What can hang from each mark
j248: j310 j422 j941
j966: j422
j310: j941
j282: j941
j422: j248 j282
j604: j422
j677: j941
j361: j941
j693: j248 j677
j941: j282 j361 j604 j966

Every row comes from one small tree of marks. Brackets hold a mark, then the marks that hang from it, in the order of their numbers. Every link used is in the known rows. Which tree was each row made from?
In the rows, zero is written as 128.
Known rows
[j693 [j677 [j941 j604 j966]]]: [147 118 126 134  93 107 111 133 210 154 118 150 181  95 158  72 151 117
  96 136 130 127 125 158 111 145 126  84  96 141 136 152 147 140 133 146
 144 155  98 155 152 121 146 156  81  91 141 175 149 124 105 131 105 111
 129 100 132 111 104 128  98 130 149 121 125  68 152 122 129 116  63 112
  98 151 140 186  68]
[j693 [j248 j422 [j941 j282 j361 j604 j966]]]: [ 69 123 157 143  40  72 148 123 203 139  91 134 149  97  43  84 149 151
  60 111 139 175 130 117 147 121 171 127 105 122 155 135 202 117 142 150
  92 163 148 166 148 169 133  89  65 129 112 142 135  74  56 137 106 139
 174 113 119 105  71 112  93 106 115 147 120 179 103 183 177 161  96 152
  94  91 124 116  80]
[j966 [j422 j248]]: [181  84  96 151 119 138 124 101 116 118 113 150 155  99 214  66 139 126
 183 133 135  97 120 144 155 150 117 139 170 136 104 136  91 131 157 151
 145 107  98 134 169 116 132 137 107 122 115 120 117 146 125 123 156 102
 125 117 141  88  75 136  94 172 110 128 130  78 156 101 110 128 108 117
 161 126 135 153  82]
[j966 [j422 [j248 j310] [j282 [j941 j361]]]]: [143  92  92 186 113 168 155  95  92 122  96 105 150  96 216  77 113 168
 218 103 139 130 136 174 155 129 104 175 144  96 110 153 115 130 162 130
 133 127 147 123 188 128 124 147 120 135 108  97 117 132 138 131 214 115
 116 118 152  69  89 124 111 159 127 124 113 121 171 179  90 130 111 115
 150 147 187 147 177]
[j941 j361 [j604 [j422 j248 j282]]]: [150 112 150 184 114 160 189 133 113 158 128 127 155 108 182  73 124 180
 210 119 121 152 148 143 165 140  94 172 167 138 109 132 158 137 148 142
 113 150 137 162 132 127 108 114 105 102 119 111 122 114 110 137 157 195
 123 130 167  83 124 102 137 127  61 120 143  90 161 112  95 151  91 120
 133 148 121 138  86]
[j310 [j941 j282 j361 [j604 j422] j966]]: [ 88 118 147 134  72  97 149 129 212 118 137 144 120 116 142  88 134 160
  76 147 136 140 131 107 170 121 104 111 128 128 144 135 167 106 134 129
 102 157 141 210 158 183 144 114  73  88 156  98 135  81  80 139 118 167
 163 140 161 134 125  74 103 147 122 148 119  97 141 133 150 138 106  99
 123 144 133 137  57]
[j282 [j941 j604 j966]]: [131  99 109 133 104 109 115 129 174 131 110 145 177  86 154  58 154 121
 116 143 154 137 144 127 115 124 135 104 115 147 155 144 128 113 153 113
 114 155 139 157 152 146 163 166 103  94 176 129 122 131  88 102 165 125
 122 134 152 112  84 136  74 126 136 157 122 123 135 135 159 133  49 130
 126 144 156 185  90]
[j422 [j248 j310] [j282 [j941 j361 j604 j966]]]: [130  89 117 180 102 141 184  94 145 138  97 114 147 105 124  87  94 159
 168 105 155 165 164 145 130  94 123 169 113 110 160 139 157 102 169 104
  91 160 165 131 140 121 129 138 127 131 137 108 152 105 101 122 198 168
 107 135 162  91 109 112 104  94  86 121 116 137 147 201 146 142  72 128
 115 176 209 159 165]
[j282 [j941 j361 j604 [j966 [j422 [j248 j310]]]]]: [114  54 114 164  87 109 164  86 170 133  96 140 136 108 160  51 117 143
 154 103 166 145 143 122 135 116 138 129 125 117 148 135 156  89 165 109
 101 154 155 158 163 144 139 131 110 111 123 106 150 118 103 113 191 161
 119 112 152  95 117 103 105 115 123 135 117 141 133 189 162 142  99 138
 109 173 178 181 142]
[j361 j941]: [153 111 107 120 151 154  74 145 108 124 115 145 187 105 182 109 191 126
 173 177 101 102  93 188 151 160 121  90 119 147 125 167  98 151 131 132
 132 115 127 125 153 133 180 162  82 106 113 127 117 163 117  89 130  21
 165 133 143  99  62 147  47 178 119 150 141 108 163  93 106 111  94 108
 152 125 130 151  44]
[j604 [j422 j248 j282]]: [178 117 105 193 150 187 146 138  63 127 126 108 156  89 208  78 140 155
 227 106 107 118 146 169 163 161  82 173 170 139 103 138 101 160 159 158
 148 129  96 137 159 114 110 144 127 138 122 101 105 120 140 124 150 134
 105 141 157  92 100 111 117 166  66 107 132  72 172  92  63 126  89  99
 170 120 119 103  80]
[j941 j282 j361 [j604 [j422 j248]] j966]: [123 109 141 153  90 112 182 128 195 127 139 145 121 114 128  56 100 161
 110 123 154 154 159  89 164 107 116 156 137 154 103 113 180 109 161 116
  80 170 151 213 141 152 152 118  95 112 123 129 137  78  86 132 135 191
 134 115 174 119 134  69 107  95  69 138 132  95 140 146 140 163  98 130
 126 132 133 149  98]
[j282 [j941 j361 [j604 j422]]]: [104 106 133 152 125 130 133 157 135 134 115 122 181  89 210  67 185 156
 176 142 133 140 129 138 145 164 104 114 125 152 125 158 165 150 123 131
 123 145 143 186 158 143 151 125 121  59 143 125  84 113  93 115 151 148
 125 116 146  87 103 118  86 159 145 156 142 100 140 110 132 139  93 123
 129 148 113 169  85]
[j693 j248 j677]: [144 130  81 131 145 162  73 142 143 125 108 166 202  74 174  65 146 107
 158 135 106 121 104 182 159 162 111 124 137 133 120 214  95 186 150 170
 148 114  87 131 158 102 142 158  98 112 112 161 100 139 125 107 113  87
 133 133 103  72  71 172  73 191 114 129 130  88 156 108  96 110  67 104
 109 112 121 154  72]
[j422 j248 j282]: [190 116 103 181 125 174 139 117  84 128 120 130 165  98 174 103 126 151
 201 123 116 118 146 183 152 137 107 163 155 123 110 143  82 149 168 140
 147 121 113 117 141 105 119 159 121 141 126 120 124 137 137 140 163  98
 121 137 153  92  84 138  95 161  79 110 127  90 168 124  75 124  82 107
 163 124 150 125 109]
[j310 [j941 j282 j361 j604 [j966 [j422 j248]]]]: [113 102 134 127  42  68 188  82 232 111 119 167  99 129 151  64 103 166
  76 153 184 127 134 109 182  73 135 143 145 110 124 132 146  68 155 125
  84 158 164 185 159 162 137 100  63 110 149 102 176  97  91 164 113 163
 160 131 163 116  98  83 126 128 132 147  99 127 122 172 169 156 124 109
 111 147 154 159 109]
[j282 [j941 j361 [j604 j422] j966]]: [ 89 105 135 161 107 108 145 158 164 132 120 134 168  92 157  71 144 156
 137 137 147 150 143 120 137 134 109 124 112 141 130 141 192 127 138 114
 111 159 141 190 144 149 154 145 101  71 154 122 111 116  90 106 160 185
 121 116 157 115 114 102  95 126 122 159 131  95 142 135 147 142  69 126
 129 165 147 182  75]
[j282 [j941 j604]]: [143  97 103 137 102 117 105 114 147 125 104 138 198  85 192  62 183 122
 143 139 145 128 127 150 118 148 119 109 127 161 146 165 109 140 132 134
 136 136 138 150 158 139 151 148 113  80 161 141 105 132  99 118 155  98
 117 122 148  98  67 158  57 162 153 147 137 113 131 110 135 139  71 131
 141 142 141 164  80]
[j248 [j941 j361 j966]]: [ 95 113 173 158  91 128 125 181 142 133 109 142 168 104 121 173 141 144
 131 137 128 116 121 164 127 149 136 110  71  89 139 125 174 125 148 104
 119 119 105 165 129 131 165 153  70  89 101 138 110 126  86 105 155 123
 144 105 133 109  76 114  97 158 122 133 143 114 149 135 131 121 109 127
 161 125 157 155  73]
[j941 j282 j361 j604 [j966 [j422 [j248 j310]]]]: [119  95 110 137  51 100 178  70 200 124 122 151 113 130 115  54  86 151
  97 116 180 135 130 115 152 116 140 149 130 131 121 107 172  81 160 105
  65 154 170 174 163 167 120 119  77 136  96 112 164  92  97 137 163 154
 149 127 161 103 129  91  96  90  93 141 125 133 137 203 157 155 128 135
 106 139 151 172 143]
[j604 [j422 j248 [j282 [j941 j361]]]]: [141 109 116 199 145 177 167 151  81 133 113 105 158  80 216  80 131 185
 244 107 130 140 153 172 171 138  78 182 137 114 103 155 129 169 172 128
 143 146 136 144 174 103 151 138 134 112 129 110 100 116 133 136 185 162
  87 108 158  75 100 108 120 171 101 123 120  83 184 125  73 143  85 115
 161 142 175 125 145]
[j693 j248 [j677 [j941 j282]]]: [149 153  83 126 105 136  82 137 195 131 122 147 190  66 183  39 144 129
  86 102 122 128 108 193 153 167 107 132 116 139 105 198 111 184 140 170
 162 138 107 127 203 109 156 135 100 123 114 190 117 117 131 144  91  41
 128  95 110  83  85 142  65 164 142 128 109  71 157 134  96 108  85 112
 100 101 130 136 103]
[j248 [j310 j941]]: [137  89 106 148 114 179  72 112 103  86 102 140 168 102 199 155 191 111
 166 139  76  87  97 197 143 177  98  74 122 115 180 176  73 151 142 151
 167  95  93 113 166 159 124 152 121 106 135  92 114 115 129 113 143  45
 151 157 122  96  74 140  61 205 126 109 127 112 148 108 115  92 116 112
 160 149 137 115  79]
[j361 [j941 j282 [j966 [j422 j248]]]]: [162 102  78 117 116 114 130 105 164 122 134 144 118 116 156  48 120 151
 109 139 167 129 116 141 163 100 145 148 144 134 101 138 130  95 143 117
  87 147 152 166 167 147 186 142  60 151 126  97 168 137 117 115 126  66
 161 129 182 119  93  87  94 126  93 156 111 106 153 163 133 146  94 113
 126 112 157 149  93]

Write each row's tree
[115  86 126 160  87 173  60 122  81 121  60 112 175  83 131 102 198 108
 165  86  46 120  85 198 145 195 136  98 109 115 197 202 101 195 140 185
 170 103  66  99 176 141 110 111 120 144  91 144  89  90 122 105  97  59
 171 110  69  69  43 159  83 201 140  93 117 151 123 121 106 107 101 130
  97  95 110 102  90] | [j693 [j248 j310 j422 j941] j677]
[145  80 132 170 111 142 127 144 116 122 100 144 151  94 132 147 148 127
 167 113 123 117 129 163 137 141 137 117 109 110 146 128 113 125 181 111
 130 116  92 144 141 117 151 149 100 129 125 126 131 117 106 111 136 124
 133 106 146 113  77 104 114 162  94 109 134 106 144 118 132 124  79 136
 168 125 170 125  80] | [j422 [j248 [j941 j966]]]
[138  96 108 147  93 119 163 102 183 109 129 149 102 113 150  61 145 138
 105 120 145 134 140 102 183 104 115 131 164 139 151 134 118 104 158 144
 101 146 127 194 168 160 136 112  95 116 173  86 149  67  94 150  90 161
 146 153 175 137 120  74 116 159  89 117 102  95 131 116 153 152  97 116
 132 146 133 100  74] | [j310 [j941 j282 [j604 [j422 j248]] j966]]
[121  97 116 166 124 184 146 117 120  85 117 125 110 110 190 120 155 151
 173 104 102 107 114 155 190 155  74 141 133 112 143 152 106 153 157 146
 133 116 123 161 194 157 128 109 118 116 119  81 118  72 118 143 131 109
 147 131 142 100 106  80  86 192  96 108 114 105 155 127 115 115 143 111
 144 153 153  79 121] | [j604 [j422 [j248 [j310 [j941 j282 j361]]]]]
[109 123 149 155  92 135 152 138 136 133 122 121 152 107 195 107 165 178
 178 142 100 129 119 161 159 142  85 125 139 119 148 154 157 114 129 164
 133 144 127 162 142 157 100 112  84  81 140  83 112 109 116 153 129 160
 148 159 152 114  95 106 135 175 118 128 124  91 161 101  98 141 102  94
 136 152 110 123  52] | [j310 [j941 j361 [j604 [j422 j282]]]]
[115  83 128 141  24 116 123  79 179  91 106 117 118 114  85 105 181 137
  67 129 101 129 116 127 139 111 133  80 127 136 200 140 137 104 134 155
 116 157 129 151 161 216 104  96  99 145 158  75 148  56  89 139 101  84
 186 159 133 118  94 110  66 139 133 127  97 167 106 151 166 127 117 125
 115 128 123 104  74] | [j248 [j310 [j941 j282 j604 j966]] j422]
[120 106 163 123  78 106 123 122 164 121 108 163 165 115 177 133 177 147
 139 179 115 104 123 155 151 133 112  85 115 123 163 164 124 118 126 139
 129 125 137 162 130 154 125 116  81  60 135 123 128 126  88 141 129 122
 154 140 132 109  70 134  91 177 151 137 131 114 137 109 143 127 121 115
 141 170 124 165  64] | [j310 [j941 j361 j604]]
[111 140 142 128  34  48 168 122 248 143 138 143 144 103 143  54 118 172
  40 130 187 141 125 107 121 118 138 118  87 130 102 101 210  88 125 131
 100 177 155 191 157 171 139 114  49  93 117 144 158 114  92 161 133 122
 144 103 162 116 110  86  94  92 164 161 119  94 144 180 150 142 129 121
  99 120 139 196  90] | [j677 [j941 j282 j361 j604 [j966 j422]]]
[152  83 131 168  84 169 137  79  85 132  80  91 169 109 143 112 166 133
 200  85 106 134 112 172 122 167 129 143 128 124 180 136 120 127 152 144
 120 121 128 115 147 149  79 120 111 144 110 114 136  85 107 133 158 102
 144 123 148  91  84 127 116 147  88  87 139 162 145 148 108 141  99 138
 128 141 126 105 101] | [j422 [j248 j310 [j941 j604]] j282]
[124 108  89 137  86 167  73  93 138  89  87 121 140  91 142  86 172 122
 118 106  65 117  98 179 181 143 101 109 132 115 190 225  83 179 145 198
 154 121  96 114 201 163 114 105 116 159 135 108 117  67 128 154  81  41
 175 144  85  75  66 153  67 203 140 116  87 135 128 128 109 102 108 104
  90 105 123  79 117] | [j693 [j248 [j310 [j941 j282]] j422] j677]
[151 124 117 118  66  93 132 112 192 115 148 148 162 104 103  62 122 130
  54 141 164 132 138 114 126 123 135 120 116 162 117 119 150  93 142 121
  90 164 148 193 149 172 148 150  77 115 150 131 145 105  80 127 133 111
 140 148 156 118 103 120  67 105 101 156 133 131 126 142 142 134  88 128
 122 115 131 159  66] | [j941 j282 j604 j966]
[119 128 144 169  82 107 192 149 199 139 141 143 124 102 143  60 125 176
  98 106 160 147 154 109 137 125 115 139 119 142  95 113 196 126 151 133
 109 184 147 196 168 140 138 104  98  96 127 140 162  75  98 157 123 163
 122  94 170 126 136  51 104  80  94 127 119  78 154 149 142 154 116 137
 117 154 146 150 106] | [j677 [j941 j282 j361 [j604 [j422 j248]] j966]]
[131 128 170 151  87 118 132 136 183 147 111 153 191  96 182 125 162 157
 136 146 135 122 123 161 122 166 125  94  87 137 125 139 166 138 122 140
 143 151 130 155 137 128 127 118  93  52 111 169 130 127  94 143 138  92
 129 100 133 102  93 121  78 118 147 136 141  90 147 117 131 134 127 134
 126 164 132 185  72] | [j677 [j941 j361 j604]]
[ 98 111 146 156 113 103 145 169 172 141 138 159 155 108 130  96 142 156
 134 141 135 143 144 117 135 150 123 109 118 152 114 116 188 115 142 128
 101 161 117 205 121 154 133 140  82  78 131 117 116 117  79 112 144 190
 127 136 159 117 128  94 110 116  81 145 145  80 145 107 136 141  84 126
 146 143 128 174  50] | [j941 j361 [j604 j422] j966]
[149  66 115 159  99 122 130 105 158 111 108 163 115 112 192  96 137 129
 130 139 142  95 122 149 165 117 119 115 162  95 144 138  93 110 165 135
 144 112  94 142 165 126 140 141  92 119 156  90 151 136 120 136 119 116
 132 142 145 124  76 101 125 189 121 111 102  75 149 120 135 120 103 110
 157 144 157 135  84] | [j310 [j941 [j966 [j422 j248]]]]
[110 131 167 151  75  90 157 158 205 152 123 163 179  98 138 115 145 159
  93 141 144 138 136 144 109 140 128  89  80 121 126 121 191 118 132 123
 121 167 124 166 133 137 142 136  85  69 119 162 150 132  92 127 135 130
 138 111 142 118 113 108  85  98 129 132 132  80 152 139 152 125  97 133
 134 173 155 205  77] | [j677 [j941 j361 j604 j966]]
[132 113 102 123  88 130 113 126 172  90 136 152 130 102 143 122 144 129
  75 156 130 109 123 151 159 113 105 108 120 105 152 149 105 108 156 131
 120 138 116 173 179 156 175 157  82 123 169 105 136 103 103 136 112  89
 154 166 149 119  77 112  66 179 132 146 114 101 144 124 140 112  95  93
 147 114 159 118  69] | [j310 [j941 j282 j966]]
[158  81  96 157 113 108 139 116 142 127 125 167 136 103 169  77 110 133
 154 122 158 110 139 122 139 128 136 132 156 119 102 123 107 112 169 129
 126 129  98 156 159 125 149 157  96 134 126 112 138 143 118 113 153 127
 120 129 157 102  98 111 109 144  98 131 123  73 154 132 127 126  93 120
 160 131 154 155  88] | [j941 [j966 [j422 j248]]]
[ 91 113 152 198  75 173 122 137  75 136  70  80 177  92 101 149 163 153
 190  82  59 153 110 194 148 163 125 143 102  90 174 167 161 163 142 175
 146 132 110  83 158 147  96 106 106 153  74 115 100  91 114 127 146  87
 157 136  89  66  51 138 100 157 108 106 122 173 148 168 102 126 116 125
 138 100 139  91 107] | [j693 [j248 j310 [j422 j282] [j941 j361]]]
[129  97 100 115 127 114  92 142 150 135 130 156 155 110 161  72 157 129
 129 157 134 105  89 156 146 129 139  94 127 128 113 141 140 109 132 130
 113 140 123 159 149 153 184 170  46 124 114 102 127 171 105  82 134  61
 167 146 162 122  85 123  83 153 123 160 126  87 162 134 123 123  72 100
 130 124 145 179  45] | [j361 [j941 [j966 j422]]]
[132 122  99 145 136 150 126 137  98 158 128 106 180 113 174  52 184 156
 183 139 108 142  97 165 149 153 107 127 165 166 131 148 149 129 106 162
 112 154 146 141 129 160 135 131  79 114 123  76 117 136 109 110 123  94
 154 146 175 117 108 116 103 148  82 144 133 104 167 103  84 148  68 108
 126 129 100 137  30] | [j361 [j941 [j604 [j422 j282]]]]
[118  78 140 130  32 114 150  69 162 125  93 119 122 124 157  78 141 155
 137 106 156 127 106 135 147 153 141 144 110 125 132 119 155 101 141 121
  95 133 168 175 173 182 101  83  85 128  76 117 138  79 111 143 157 131
 178  89 149  91  92 102 114 127 133 123 137 172 129 185 143 157 162 141
 107 121 121 140 122] | [j966 [j422 [j248 j310 [j941 j282 j361 j604]]]]
[114 119 158 141  96 104 140 140 198 138 128 166 174 116 122 106 128 138
 104 167 157 137 147 126 128 125 140 110 108 138 123 129 172 105 146 109
  95 148 134 177 122 138 145 145  78  71 118 135 137 131  78 115 154 149
 149 138 145 111  93 123  83  94 103 149 150 105 142 139 151 133  87 131
 141 153 146 189  73] | [j941 j361 j604 j966]
[131 108 165 126  62 114 153 108 168 121 109 134 151 118 157 109 134 155
 125 127 154 133 130 137 159 128 146 157 102 134 131 127 146 117 140 114
  97 140 157 180 149 150 131  92  85 104 110 145 139  83  86 150 135 137
 161  90 151 101  85 111  96 125 121 129 137 157 136 147 144 162 130 149
 126 115 130 135 102] | [j422 [j248 [j941 j282 j361 j604]]]
[148 115  89 177 146 167 121 160  63 135 122  80 177  66 215  65 169 151
 208 105 114 137 127 173 144 154  73 152 138 137 109 153 104 175 146 150
 158 140 116 152 176 133 149 166 128 125 163 103  77 133 130 121 174 111
 100 132 157  90  92 129  95 190 132 138 115  82 164  91  60 124  70  94
 154 120 142 124  94] | [j604 [j422 [j282 j941]]]
[125  92 164 179  36 102 148 126 121 149  97  94 156 104  72 108 172 154
 120 107 108 151 134 140 118 128 152 117 116 126 165 118 173 113 126 151
 126 154 113 137 118 177  96 128  75 146 141 111 124 102  85 145 128 132
 162 135 140 116  67 119 119 122 126 120 125 156 127 136 130 148  88 133
 126 106 115 114  36] | [j248 [j422 j282] [j941 j604 j966]]
[ 98  87 142 181 102 161 153 154 125 115 119 119 113 110 124 129 131 147
 154  76 111 134 125 138 159 159 110 148  99 105 156 111 162 145 174 113
 101 138 120 174 172 161 149 119 105 139 102 104 126  65  99 117 143 145
 145 106 156 107 123  62  98 141  72 106 128 144 147 163 120 124 130 125
 134 122 153  89 121] | [j604 [j422 [j248 j310 [j941 j282 j361 j966]]]]
